Known rows, with every way that one mark hangs from another:
k_288[k_168]: -3.38 -0.54 1.25 -0.42 -1.86 -0.37 0.48 -2.10 -0.30 -0.41 -2.07 -0.98 0.67 -0.79 -0.16 -0.35 -1.37 -0.76 -1.48 1.24
k_174[k_288[k_168 k_782 k_824]]: -1.85 -3.37 0.90 1.42 0.20 1.44 -0.03 1.42 1.42 -0.12 -1.89 -0.99 1.92 7.40 -0.57 1.13 1.12 -2.16 1.99 1.13
k_782[k_288[k_824]]: 0.66 0.05 -0.02 -0.13 -3.52 -0.29 -1.60 1.23 0.83 0.12 -2.54 -2.51 -1.65 -5.25 -2.24 0.88 -0.66 -1.89 -0.49 -1.18
k_824[k_288[k_168[k_714[k_174]] k_782]]: -0.95 -0.50 0.29 -0.85 1.31 -0.10 -0.27 -0.18 0.23 1.90 4.31 2.11 0.24 -0.76 -0.48 -0.57 -0.06 2.71 1.19 3.44
k_824[k_288[k_168[k_714] k_782]]: -1.52 -0.13 1.56 -0.97 -0.90 0.47 -0.72 -0.40 1.38 0.80 1.76 0.61 0.47 -2.29 -1.95 0.68 -0.59 0.44 -1.55 3.12
k_782[k_288[k_168]]: -2.65 -1.10 0.32 -1.35 -2.44 -1.12 0.15 0.20 0.54 1.03 -4.25 -1.09 -1.56 -5.71 -0.27 -0.86 -1.17 -0.66 -0.99 3.34
k_168[k_714[k_782]]: -1.79 2.71 2.30 0.49 -1.28 1.19 0.09 0.35 -0.10 -2.58 0.71 -2.08 -0.60 -0.35 0.73 3.04 0.24 1.52 -4.20 -1.55
k_288[k_168[k_714[k_174]] k_782 k_824]: -1.11 -0.96 1.08 1.71 3.06 0.69 -1.17 1.33 1.34 2.45 4.38 0.61 0.72 5.85 0.54 2.27 0.91 1.66 4.26 2.05
k_288[k_168[k_714]]: -3.40 -0.65 1.74 0.54 0.03 -0.43 -1.01 -0.71 -0.48 -2.25 0.41 -0.74 0.18 -3.07 -0.29 1.96 -1.02 -0.78 -1.64 1.84
k_824[k_288]: 0.01 1.08 0.25 -1.51 -4.68 -0.23 -0.46 -2.30 -1.20 -2.04 -0.56 -0.63 0.11 -6.88 -3.31 -1.26 -1.68 -1.21 -3.88 -1.89
k_824[k_288[k_168]]: -1.90 -0.88 0.19 -1.29 -3.56 -1.54 -0.26 -2.26 -0.15 0.03 -1.49 0.01 0.54 -5.10 -1.81 -1.42 -2.62 -2.05 -2.12 0.77
k_782[k_288[k_168[k_714] k_824]]: -1.25 -1.82 0.60 1.08 -0.56 -1.65 -2.92 2.72 1.57 0.14 -1.14 -1.61 -1.79 -5.70 -0.79 2.78 -1.28 -2.78 1.20 2.06
k_714[k_174[k_288] k_782 k_824]: 0.90 0.19 0.44 0.59 2.00 0.52 0.77 1.34 -3.83 -1.17 -0.89 0.26 0.14 5.41 2.09 -1.11 2.28 1.53 0.89 -4.09
k_824[k_288[k_782]]: 0.58 1.79 0.76 -2.08 -3.65 1.85 0.66 -1.80 0.61 0.59 0.31 -0.28 0.76 -1.74 -3.42 -1.24 0.02 1.12 -3.25 -0.17
k_714[k_168 k_174[k_288] k_782 k_824]: 2.48 0.02 -2.71 0.64 3.97 -0.19 2.26 -0.78 -2.09 -1.86 -0.98 1.47 1.62 5.97 2.94 -2.51 1.41 0.24 -0.04 -3.04
k_782[k_288[k_168[k_714[k_174]] k_824]]: -0.74 -2.22 -0.19 1.15 1.56 -2.10 -2.64 2.97 0.52 1.50 1.41 -0.01 -2.24 -4.04 0.82 1.64 -0.89 -0.41 4.01 2.23
k_168[k_288[k_782]]: -0.12 2.17 2.79 -1.10 -1.88 3.21 1.46 -1.03 0.85 -1.47 1.94 0.50 -0.84 0.28 -1.16 1.17 1.08 2.22 -0.48 1.18
k_714[k_168 k_782[k_288]]: 0.48 2.04 -2.52 -1.36 -1.89 -0.21 2.74 -0.67 2.48 0.25 -4.04 -1.23 -0.62 -2.26 1.87 -1.27 -0.76 0.38 -4.39 1.05
k_782[k_288[k_168 k_824]]: -1.40 -1.83 -0.12 0.24 -2.36 -1.58 -1.46 1.17 1.75 2.31 -3.40 -1.80 -1.26 -2.94 -0.74 0.61 -1.41 -2.74 1.31 1.76
k_714[k_168 k_174 k_782 k_824[k_288]]: 4.09 2.23 -3.75 -1.03 1.32 -1.36 1.60 -2.97 -0.77 1.66 0.65 2.14 1.37 1.16 1.01 -3.57 -0.86 0.66 -1.02 -3.17
k_174[k_288[k_168[k_714] k_782 k_824]]: -1.86 -3.45 1.57 2.34 1.98 1.42 -1.58 2.88 1.26 -1.95 0.53 -0.79 1.28 4.95 -0.54 3.34 1.35 -2.33 1.70 1.40

Rows:
-2.16 -2.93 -0.19 2.17 0.99 -0.66 0.61 2.05 0.07 0.04 -0.66 -0.52 0.75 8.55 3.42 0.68 0.16 -0.88 3.42 -0.95 : k_714[k_174[k_288[k_168 k_824]] k_782]
-1.39 -0.17 0.81 -1.91 -2.65 0.64 0.83 -1.74 1.50 2.41 -0.75 0.45 1.21 0.27 -1.89 -1.48 -0.78 0.19 -1.39 2.66 : k_824[k_288[k_168 k_782]]
1.22 1.43 2.14 0.57 -1.79 2.81 -0.18 -0.01 2.09 -0.11 2.55 -0.22 -0.47 2.72 -1.55 2.60 0.95 0.03 1.98 -0.58 : k_168[k_288[k_782 k_824]]
-3.06 0.09 2.39 -0.08 1.04 1.48 0.16 -0.19 1.27 0.37 1.22 -0.34 0.67 2.06 -0.36 2.01 0.55 1.45 -0.87 3.35 : k_288[k_168[k_714] k_782]
3.16 -0.71 -2.66 -0.04 5.10 1.33 2.11 -1.32 -1.81 -0.79 0.39 2.65 2.48 6.19 0.51 -3.23 2.71 1.03 1.39 -0.83 : k_714[k_168 k_174[k_288[k_782]] k_824]
3.45 2.26 -3.46 -1.07 2.40 -1.15 2.02 -0.52 -0.10 3.13 -1.85 1.03 -0.90 0.50 2.68 -3.01 0.60 2.06 0.02 -0.73 : k_714[k_168 k_174 k_782[k_288] k_824]
1.47 1.56 0.92 0.52 3.22 -0.19 -1.94 -0.21 -4.06 -1.24 3.24 1.09 -0.63 -2.59 -0.77 0.57 1.30 1.63 1.12 -2.95 : k_168[k_714[k_174 k_824]]
-3.26 0.49 1.22 0.78 1.77 -0.58 0.63 0.72 -0.23 0.40 2.25 0.19 -0.46 3.18 3.49 1.47 -0.18 2.96 0.61 1.56 : k_288[k_168[k_714[k_174 k_782]]]
0.70 -1.87 -3.44 0.31 2.05 -0.21 2.17 -1.84 -1.82 -5.58 0.16 1.59 1.73 -0.31 1.35 -2.84 0.11 -0.54 -1.05 -0.44 : k_714[k_168 k_174[k_288]]
2.96 1.30 -0.51 -1.33 -0.30 -1.24 -1.19 -1.98 -3.80 1.26 1.52 1.62 -0.04 -4.33 -2.21 -2.96 -0.36 0.28 0.59 -3.73 : k_714[k_174 k_824[k_288]]
2.67 0.95 -0.69 0.63 0.10 2.03 1.28 -1.98 3.53 -1.22 2.34 0.88 1.14 3.40 -0.55 1.25 0.04 -1.23 1.00 0.55 : k_714[k_168[k_288[k_782 k_824]]]
2.59 2.68 -0.24 -1.11 -0.59 -0.69 0.11 -0.84 -2.54 2.79 0.86 0.97 -0.26 0.88 0.10 -2.17 0.02 1.90 -0.10 -4.16 : k_714[k_174 k_782 k_824[k_288]]
0.41 -0.79 0.35 -0.18 3.65 -2.12 -2.12 2.05 -2.36 2.23 0.32 1.29 -2.49 -5.06 0.72 -0.40 0.35 1.11 3.34 2.06 : k_782[k_288[k_168[k_714[k_174 k_824]]]]
-0.69 2.74 3.36 0.51 -1.28 1.47 0.10 0.83 0.13 -3.85 2.96 -0.46 -2.29 -2.45 1.43 4.04 0.02 1.37 -2.05 -0.53 : k_168[k_288 k_714[k_782]]
4.22 1.80 -2.34 -1.76 0.39 0.61 0.99 -3.63 0.50 1.80 -0.50 1.58 2.49 0.05 -3.00 -3.08 0.08 -0.80 -2.40 -1.15 : k_714[k_168 k_824[k_288[k_782]]]
2.73 1.51 1.12 -0.44 -0.60 -0.69 -3.09 -0.67 -2.95 -1.81 1.31 0.26 -0.37 -7.84 -3.98 0.32 -0.50 -1.78 -2.44 -3.58 : k_168[k_714[k_824[k_288]]]
0.18 -1.43 1.05 1.17 -0.89 2.67 -0.25 1.42 0.58 -2.09 -0.78 -1.52 1.56 5.13 -2.01 1.44 1.90 -1.50 0.10 -1.73 : k_174[k_288[k_782 k_824]]
-1.63 -4.25 -0.62 1.94 1.14 -1.12 -0.78 1.17 -1.30 -1.68 -0.02 0.25 0.97 3.61 1.11 -0.15 -0.25 -2.18 4.20 -0.39 : k_714[k_174[k_288[k_168 k_824]]]
0.91 1.16 0.15 1.08 0.20 -0.46 -1.50 4.03 0.87 0.92 1.74 -1.35 -2.76 -1.31 1.73 2.62 0.48 1.98 1.49 -0.73 : k_168[k_714[k_174 k_782[k_288[k_824]]]]
1.82 -2.61 -3.65 1.80 1.97 -0.56 0.52 -0.81 -0.56 -4.80 0.71 0.96 2.19 2.13 0.73 -1.23 -0.22 -2.78 1.49 -2.24 : k_714[k_168 k_174[k_288[k_824]]]
-3.01 0.36 0.82 -1.27 -2.79 -0.85 1.51 1.28 1.80 2.92 -4.65 -1.93 -1.85 -0.86 2.17 -0.13 -0.87 0.82 -1.67 2.86 : k_714[k_782[k_288[k_168]]]
-0.62 0.93 0.99 -1.00 -0.46 -1.15 0.34 1.27 0.23 4.84 -5.45 -1.28 -1.74 0.52 1.69 -0.70 0.02 0.14 -0.10 0.70 : k_714[k_782[k_288[k_168]] k_824]
2.39 0.94 -4.09 0.36 0.37 -1.16 1.55 0.46 2.58 2.13 -0.80 -0.31 -0.57 1.48 2.88 -0.86 -0.57 0.55 0.67 -0.15 : k_714[k_168 k_174 k_782[k_288[k_824]]]
